Known rows, with every step that occurs:
bilavof > tetere > fuze > bura > vudulun: [-13  16  15  12   2 -10  26  -3  -1 -16  -3  -4  19 -17 -21  -8  -5 -20
  23   4   3  -3  -3   5  10  32   4   4  -2 -20 -27   2  -2 -28  -4 -23
 -10 -21   0  13  28 -15  11 -37   9  12   6   3  -2  -2 -16   0 -17  26
  27 -11 -16]
mukid > fuze > tetere > bilavof: [ 19   0  20   8   3 -19 -38  14   1 -10 -12 -10   2   2 -25  14  -7  31
  19  -4 -11  15  31   3 -19 -15   0   3  -7  15   5 -13  -4  28  15   1
 -19  38  -3 -17 -49  22  25 -18 -11 -31   6 -31  -3  -3   5 -15   7  -7
  -7   4  32]
vudulun > mukid > fuze > tetere: [ 21  -5 -25  -9  -4 -14  -9  23  19   4 -13   5   1   4  -1   1   9  13
 -11   2   9  11  17  31 -10 -18 -12   5   1   5  23  -5  -5  21   4  22
 -10   8  -8  -6 -28  10 -13   3  -7 -13  -1 -11   7   9   1   4   5 -27
 -30   5  25]
vudulun > mukid > fuze > bura > bilavof > tetere: [  7  15 -25   6   4  -4 -19 -11  27  -6  -1   5   3  12 -28 -23   4   1
 -16   9  22  -4  -9  -7  21  19 -28  -8  28  24   9  -8  10 -22 -25  17
  39   1 -28   2  -5  25  -9 -10  -4 -12   7  -4  -1   6  11  12   2 -26
 -18 -25 -11]
vudulun > bura > bilavof > tetere: [-14   1 -11 -30   7  15   2 -13  13 -15  14   3  -5   9  -7   4  -3  -1
   5   1  25 -17 -11 -38 -22   3   3   9 -18  20   0   4   5 -22  -4 -11
  20  18  -2   8  19  10   7 -10   7 -17  -8  15  -1  13  10   8  -2  19
   1  -1 -14]
bura > fuze > mukid > vudulun: [ -5 -17  22  18  11  16 -13  -5 -31  28  14 -11  -8  -9  22   4  -6  13
 -11 -14 -19  13   0   6  21  -6  -9 -15 -24 -21 -18   2   8  26  26  12
  -8   2  16   7   8 -13  -3  18  16  12  -9  -5  -8 -26 -31 -16   0  -5
  -1  12  -1]
mukid > vudulun > bura > bilavof: [-10 -23   0   0  -6  17 -11  -9  -8   0  19  10   3  14  31   2  13  10
  -2   1 -22 -15 -22 -23  -8   8  -3  -8 -10   6  14   0  10   9  -2  16
  24   2   6  -5 -13   4   7  34  -6  -2   2   6  17 -15  -1   4  17   1
   4  10 -11]
mukid > fuze > tetere: [ 18 -18   8 -25 -11 -16 -19  20   5 -13  -6  -2  14  -3 -11  10  -4  17
  10  -4   3   3  25  25 -14 -10  -4   2 -24   9  13 -10  -5  15  15   5
 -22  22   4  -3 -19  11  11   2  -2 -14  -5 -13   4  -4  -2 -15   5 -10
 -13   2  21]
tetere > fuze > mukid: [ -9  21   5 -12   6  -2  30   4   9  11  -9  -8  -6  -6   5  11  -3 -17
   0 -11   3  10   8   9  -2   1  36   5  12 -12  -4  10 -15 -12  -6 -24
 -33 -12  20  -1  19 -11  -5  12  14  14   0  14  -5  11  13   6 -12  15
   2  -7   2]
mukid > vudulun > bura: [  0 -35   4  -2 -12  14   0   4 -36  -1  23   8  -8  -1  35   6 -10   1
   1  10  -9 -20 -18   7  -4  -7  -6   1 -30  -8   7   9   3   6  -5   8
   5 -16  -1   2  19 -11   6  26 -13  -6  -7  17  15 -10 -16   3  12  -2
   9  21  -5]
bilavof > tetere > fuze: [ -3  12   9 -26  -7  -3  19   1  14 -14  -5  -6  -2  -8 -19  -1 -24 -14
  30  -4  -1   2   3 -12   0   8  19  20 -16  12 -17   0 -15 -26   4 -29
 -26  -6  13  12  24  -7  -2 -22  12 -12  12   8  -7  16  -1   9 -27  24
   7  -7   2]
vudulun > mukid: [  5  15  -3 -26   3  15  30   9 -10   1  -1   3  -9   8  13   2  -9  -7
  -8  11 -16   5  -4  12 -17 -29  14  -4  -3   8   9  -6  -6   1  -2   5
   1 -28  -8   6  -2   9 -23  27   1  -6 -10   8  11  17  -2  19   6  -9
 -16   0   4]
tetere > fuze > mukid > vudulun: [ -4  -8   2  26   4   6   7  -6   3  22  10  -4  -5  -1  14   6  -5  -5
  -3 -11 -22  11  -6  10  15  -2  20   7   9 -24 -10   8  -6  11   5  -3
 -27 -17  29  -1   6 -21  -3  15   4  23  17   1  -3  -5   1   0  -9   0
  10   0   1]
tetere > fuze > mukid > vudulun > bura > bilavof: [-17 -13 -17  28   8   7 -11 -15  14  19  15   6   0   4  20   0  26  -5
 -15 -12  -6   2 -19 -11   6  26   7   2  33 -15  10  16   6   9 -11   3
   8   5  21  -9  -2 -16  -4  17  -5  33   7   5  -1  -3  28   2   4  10
  11  -2 -13]
mukid > vudulun > bura > bilavof > tetere > fuze: [ -6 -10 -12  13  -8   6 -15 -17  35  -8  19   4   1   7   5 -16   8  -4
  13 -18 -12 -11 -21 -30   6  31   1  14   1   2   0  10   4  -4   3  -2
  10   8  17   2   8 -10   2 -17   3   5  21   0  -2   0  10  12  -2  19
  10  -2 -13]
fuze > mukid > vudulun > bura: [ -7 -16 -11  23  14  24   2  -6 -33  17  24   1 -12  -3  27   3   2  -6
 -17  16  16 -15 -17  18   5  -9  -2  -3 -11 -23   1  16  12   6 -18  10
   1 -10   0  -1  30 -17   3  24  -7   5  -9  16  -3 -11  -5   2   5 -11
   2  25  -1]
vudulun > mukid > fuze: [ 15   5 -10 -25 -10   3  -2  12 -11   6  -6  -1  -7  11  13   0  -8   3
  -8   6  -9  -2   2  25   7 -20  -6  -8  14  12  17  -7  -2   3  -2  24
   6 -15 -23  -4 -13  10 -24  21 -10  11  -3  -7  10   1  -3  10  16 -24
 -14  13   7]
bura > vudulun > mukid: [ -5   6   5 -19  14  16  31   0 -20   0  -8   7   7   5  18   9   7   0
 -14   8 -38  -3  -5  18 -10 -24   8 -10   5 -19  -2 -12  -3  24  18   7
   8 -26  -8   3  -7  -1 -33  27   9  19 -16   1  11  -1 -15   8  22   0
   3  23  -5]
bilavof > tetere: [ -6  13   4 -38   5  14  17  -2  -4 -11  10  -1 -11   1 -16   9 -33  -3
  29  10  10  -5   2 -13 -13 -15   7   7 -39  11 -15   1  -4 -20   9 -23
 -12  -2   3  15  27   6   4  -1  19 -25   2  12   1   8 -13   6 -11   3
   7  -1   3]
vudulun > bura > bilavof > tetere > fuze: [-14   5 -18 -15  -6   2   6  -6  29 -17   7  -3  -1   5  -5   2  10 -12
  14 -16   9  -8  -9 -33 -19  25  12  15   8  12  -2  13  -5 -30 -11 -19
   6  11  11   4  12  -4   7 -19   6   2   7  14  -7  16  21   8 -12  31
   7  -6 -16]
vudulun > bura: [ -8  -8  -1 -28 -13  11  17   9 -38  -7   5  -3 -10  -3  26  11  -4  -7
   3  17  15 -11  -2  -6 -24  -6   9  -1 -21   7   9  15   0 -16 -16  -7
   4  -9 -11   0  23  -8  11  19  -6 -13 -21  25   8   3  -3   5   8   9
   4   8  -2]

Rows:
[  5  20 -12  -3 -10  -9 -15   3   7   2 -14   4  10  10  -2 -15  12   0
 -23   6  10  -4  -9  -9  17  13 -21 -20  45  21  23 -10  10  -9 -20  27
  34  -3 -29  -8 -22  23 -12  22 -15   7  -2   0  15   3  18   2  19 -21
 -21 -14  -6] : vudulun > mukid > fuze > bura > bilavof
[ 11  11  22   2  14 -13   3   9   9  -9 -14  -2  -5   1 -23  14  -9  16
  18   2 -10  16  27 -17 -35 -28  14   6 -19  13  -1 -11 -14  15  19 -10
 -24  16  11  -8 -34  18  24 -12   1 -42  -5 -18  -5  13  10 -10  -4   8
  -9 -10  29] : fuze > tetere > bilavof
[ 14 -32  15  51   5  -9 -40   3 -13  12   0  -7 -12  -8  22  -3  19  24
   6 -13 -11  10  10 -10 -20  -9 -22   4 -32   5  -3   0  13  49  22  13
   4  35  13 -10 -36 -14  32 -36 -15 -30  -7 -31  -9 -25 -16 -27   3   4
  -1  13  16] : mukid > vudulun > bura > fuze > tetere > bilavof
[-20  13 -33  -2  16  11  12 -18  34   3   3  -9 -10   1 -11  -3  15 -15
  -7 -13  36   1 -13 -18  -4  20  15  14  26  -1   0  23  -2 -30 -20 -23
   0  19  10   0  20 -10   4 -21  11  18   0  11 -22  18  32   9 -20  24
   7 -12 -18] : vudulun > bura > bilavof > tetere > fuze > mukid
[ -8  14  -8  -7  13   4  25  -8  32   4  -3 -13 -11 -10 -28   1 -19 -18
   9  -4  14   7   2  -1   4   1  22  22   0 -13 -23  14 -14 -26  -8 -27
 -27  -4  22  11  32 -11  -2 -20  17   6   8   6 -16  19  10   8 -29  16
   7  -8  -3] : bilavof > tetere > fuze > mukid
[ -1   9  -1   1 -11 -12 -24  -7  15 -15   5  -5  15   9 -37  -5  -8  10
  10   9  28 -13  -1 -21  17  26 -23  -6   4  28   1  -6  10 -26  -9   2
  24  19 -19   4  10  23  19  -5  -4 -15   7   1   2  -3   5  -7   0  -4
   3 -22  -9] : mukid > fuze > bura > bilavof > tetere
[ 15   6  -3  -1 -17 -10   1  16 -21   6 -11   0   0  -2   1  -8  -2  -9
 -17  20  23   4   3  29  15   1 -19 -13  21  13  20  -6   8 -18 -32  23
  26 -27 -34  -9   4  11  -6  19 -26  -8  -3   7   8  -1  -5  11  15 -29
 -21 -11  -1] : vudulun > mukid > fuze > bura
[ -2   3  12  -5 -20  -9 -22   2  -5  -7  -9   1  14   6  -7   1  12   8
   4   7   7  -5   7 -12  15  28 -14 -22  18  21  20  -8   5 -15  -9  10
  20  11 -17  -8  -5  25  18  20  -8  -2  -1   9  15 -13   7 -11  13  -4
  -4 -16  -2] : mukid > fuze > bura > bilavof
[ -5  28  -8  14   0 -11  33  -7  18  -3 -15   3   3 -11 -18 -25   2 -28
  -3   5   9   4 -15  10  15  20   8   4  23 -18 -19   3   3 -13 -12 -11
   8 -33 -10  10  16 -15 -15 -34   2  11   8   3  -9   6  -7  13 -15  13
  13 -11 -13] : bilavof > tetere > fuze > bura > vudulun > mukid
[ -4  -7  37   8 -16 -16  -8   9 -40  -7  -7   0  24  -5   2  11   1   9
   9  16  -4 -16   4  22  23  13 -17 -20   0 -17  -3 -12  12   3   0   7
  11  -7 -28  -2  10   4  14  12  -9   8  -6   1  16 -29 -25 -17  30  -5
  20   7  -6] : mukid > fuze > bura > vudulun
[ -3   9  20 -10   4  16   1   6 -28  23  -2 -10 -11 -11  15  14  -4   0
  -8 -10   3  19  15   0   3 -12  14 -19 -14  -5 -13  -3  -1  10  20 -17
  -9   8   9   9  23  -7  -2   8  19  10 -27   3  -9  -9 -20 -19 -13   7
  -2   4  -9] : bura > fuze > mukid
[ -1  11  19 -10 -25 -18  29  13  -4  -6 -15  -4   6 -12   4  -3  -3 -26
  13   3  10   1   5   1  -3  25  16   4   4   8  -5   9 -15 -39 -15 -25
 -18 -32   7   2  20  -7  16   5 -16  -8  -4  30  10   1   9   9 -18  19
   6 -20  -4] : tetere > fuze > bura
[ -5 -13 -24  28  11  10   3 -12  13  15  27 -11 -19  -8   2  -8  -3 -19
  -3  -4  19  -1 -21  18  11  11   4  16  -6 -29 -15  26   7 -11 -20  -5
  -7  -4  17   6  36 -31   0 -23   4  12  14   0 -21  -2   4  11 -20   5
  16   7 -12] : bilavof > tetere > fuze > mukid > vudulun > bura
[-15  21   3 -27   0  -2   5 -12  33 -11  -5  -3  11   9 -18  -3  -4  -1
  19 -22 -17   9   3 -45 -10  17  19  11   3  20  -9  -7 -14 -17  14 -22
  -6   7  23   9  -2   5   4 -13  21  -2  17  -1   2  18  20   8 -25  27
   8 -19  -5] : bura > bilavof > tetere > fuze
[ 15  10   9  34  18 -20 -24   4   8  -5 -21   0   9   8 -14   9  13  29
  -6   2 -29  14  15  25  -9 -30 -13  -2  20 -15   4 -21   0  59  19  27
   4  23 -15 -18 -65  14 -14 -23  -8   1   5 -43  -4  -5   6 -19  27 -21
  -4  21  24] : bura > vudulun > mukid > fuze > tetere > bilavof
[ 12  -4 -15   0  11 -11  -9  11   0  -2 -11  11  15  -1   4   5  16  19
 -10  -1 -14   2  17  48  -2 -26 -14  -7   4 -23   6 -20   2  37  18  23
   2   5 -14  -2 -39   3 -24  -4   4  16  -5 -28   6  -4 -12  -7  23 -26
 -11  26  14] : bura > vudulun > mukid > fuze > tetere
[ -4  14   3   3   4  -1  41   4 -29  -2  -7  15   6  -6  10  -8   8 -17
 -19  22  -3  -3 -10  28   4 -11  -6 -18  12 -18  -5  -6   4  -3  -8   9
  16 -39 -26   4   7   0 -10  20   0  12 -14  10  11  -6 -20   2  13  -5
   3   1 -12] : fuze > bura > vudulun > mukid
[-11   4 -15  26  25   6  -8 -27  54   8  14  -3   2  12 -22  -4   5   3
   2 -20 -16  10 -13 -27  16  14   8  11  11 -13 -16   2  -4   5  17 -10
  -5  12  40   6  -2  -2  -8  -6  25  19  29 -16  -9   1  12   4 -21   5
   6 -17  -5] : bura > bilavof > tetere > fuze > mukid > vudulun
[  1 -43  13   4 -21  21 -20   6 -45  13  19  -1 -11  -8  51  -5   1   2
   5  -9 -13  -6  -6  -4   3   3 -15 -10 -32   2  -3   9  14  16  11  10
  15  -1   3   5  16 -24   3  16  -9   6 -10   4   5 -27 -33 -11   7   3
   2  21 -13] : mukid > vudulun > bura > fuze
[ 26   9  -9  21   8 -18 -25  11  21   0 -21  -4  -9   8 -17   2   4  21
  -7   1 -10  13  21  21 -16 -31  -3   6  22  17  14 -15  -9  36   7  23
  -6  21  -8 -20 -56  20  -4 -22 -16 -17  10 -35 -11  10  16 -12   8 -27
 -21   0  37] : vudulun > mukid > fuze > tetere > bilavof
